In the rows, 128 means zero.
Known rows, with every way that one mark hangs from another
Z328(Z443(Z167)): [154 132  93 123 102 120  87 131 115 128 155 105 109 138 148 136 134 118]
Z997(Z443(Z167(Z483) Z364)): [111 132  79 129 158 124  78 155  90 142 137 103 170 135 116 138 117 131]
Z364(Z443(Z328(Z704))): [145 141 100 135 134 119  95 126 109 106 158 134 110 128 104 143 137 104]
Z167(Z483): [120 136 131 130 113 124 113 134 119 135 113 128 131 100 122 113 120 123]
Z463(Z483(Z167(Z443(Z328(Z704))))): [137 148  71 117 137 109  54 117 112 117 145  99 144 104 119 152 105 118]
Z364(Z443(Z167 Z328(Z704) Z997)): [153 134  58 131 143 120  51 134 105 117 176  98 123 169 124 143 107 116]
Z443(Z167): [141 121 102 125 135 134  99 133 121 139 156 115 128 134 137 151 107 130]
Z328(Z443(Z167 Z364 Z997) Z704): [162 118  43 128 126 117  32 122 117 112 178  46 126 172 144 113 104 128]
Z109(Z167(Z443(Z328(Z704) Z364 Z997) Z483)): [164 107  66 123 123 119  35 147 109 137 157  71 193 139 127 104  67 157]
Z114(Z483(Z167(Z443(Z328(Z704) Z364 Z997)))): [164 155  46 117 123 108  25 129 130 118 137  53 161 114 130 124 100 158]
Z109(Z167(Z443(Z328 Z364) Z483)): [162 119  92 123 120 123  66 153 102 143 145 105 194 118 109 117  85 159]
Z483(Z167): [151 159 104 125 129 135 115 122 118 121 137 112 120  99 145 128 132 144]
Z483(Z167(Z443)): [152 154 109 123 112 126  88 127 110 142 130 107 135  95 157 122 127 138]
Z114(Z483): [131 144 114 118 118 117 109 130 147 128 112 122 128 103 127 126 135 135]
Z443(Z167(Z483) Z328(Z704) Z364 Z997): [149 116  35 130 151 119  24 139 109 117 166  47 171 162 102 141  52 143]
Z114(Z483(Z167(Z443))): [152 167  97 114 104 117  74 128 133 139 115 103 135  75 153 120 133 144]
Z997(Z443): [100 129 116 126 141 123 131 145 112 134 121 132 144 139 140 139 151 118]
Z463(Z483(Z167(Z443(Z328 Z364 Z997)))): [133 161  52 116 155 109  41 130 103 118 119  77 189 157 104 123  98 148]

Rows
[150 142  59 125 114 115  40 142 102 127 136  63 150 162 132  93 108 137] : Z328(Z443(Z167(Z483) Z364 Z997))
[156 134  56 124 126 119  52 136 111 121 149  63 147 187 137 107 115 140] : Z328(Z443(Z167 Z364 Z997))
[142 155  72 131 132 118  56 149  92 130 139 112 140 158 114 126 109 124] : Z364(Z443(Z167(Z483) Z328 Z997))
[122 117  53 129 159 119  56 152  93 122 166  83 169 136 104 169  95 122] : Z997(Z443(Z167(Z483) Z328(Z704) Z364))
[157 126  45 129 114 112  20 129 109 118 165  47 132 148 141 102  98 123] : Z328(Z443(Z167(Z483) Z364 Z997) Z704)
[153 156  75 125 133 124  57 131 107 135 127  71 170 141 144  97 111 160] : Z483(Z167(Z443(Z364 Z997)))
[163 141  53 125 134 117  38 128 106 118 151  53 167 140 130 125  89 153] : Z483(Z167(Z443(Z328(Z704) Z364 Z997)))
[112 129  86 128 164 120 110 153 101 115 129 107 181 166  94 155 128 136] : Z997(Z443(Z328 Z364))
[117 114  71 126 137 116  71 150 100 131 162 100 144 121 130 179 101 110] : Z997(Z443(Z167(Z483) Z328(Z704)))
[127 161  94 115 135 114  72 120 110 133 120 117 148 107 131 125 126 125] : Z463(Z483(Z167(Z443)))
[132 126  97 129 133 115  64 139 114 143 118  81 183 174 125  93 103 145] : Z167(Z443(Z364 Z997))
[144 115  59 130 156 118  66 130 125  99 153  60 167 183  97 132  81 145] : Z443(Z328(Z704) Z364 Z997)
[143 112  71 128 133 108  42 135 116 124 147  60 180 174 112 124  80 137] : Z167(Z443(Z328(Z704) Z364 Z997))
[148 140  96 123  90 117  76 137 108 133 141 105 113 113 146 122 127 115] : Z328(Z443(Z167(Z483)))
[156 152  97 122 112 121  85 133 106 130 136 102 147 107 136 146 114 142] : Z483(Z167(Z443(Z328)))
[149 105  52 123 140 122  54 133 125 118 178  66 139 172 132 165  68 132] : Z443(Z167 Z328(Z704) Z997)
[149 154  92 121 115 122  72 130 113 142 123  87 147 127 167 102 116 147] : Z483(Z167(Z443(Z997)))
[145 140  77 120  93 114  56 140 110 135 133  81 123 149 157 103 116 124] : Z328(Z443(Z167(Z483) Z997))
[118 130  65 128 159 121  72 164  87 130 142  97 184 147  96 164 102 133] : Z997(Z443(Z167(Z483) Z328 Z364))
[133 148  56 113 137 106  39 119 114 119 138  79 155 133 129 138  97 127] : Z463(Z483(Z167(Z443(Z328(Z704) Z997))))
[167 140  70 126 132 121  55 124 106 118 159  74 155 108 120 145 100 145] : Z483(Z167(Z443(Z328(Z704) Z364)))
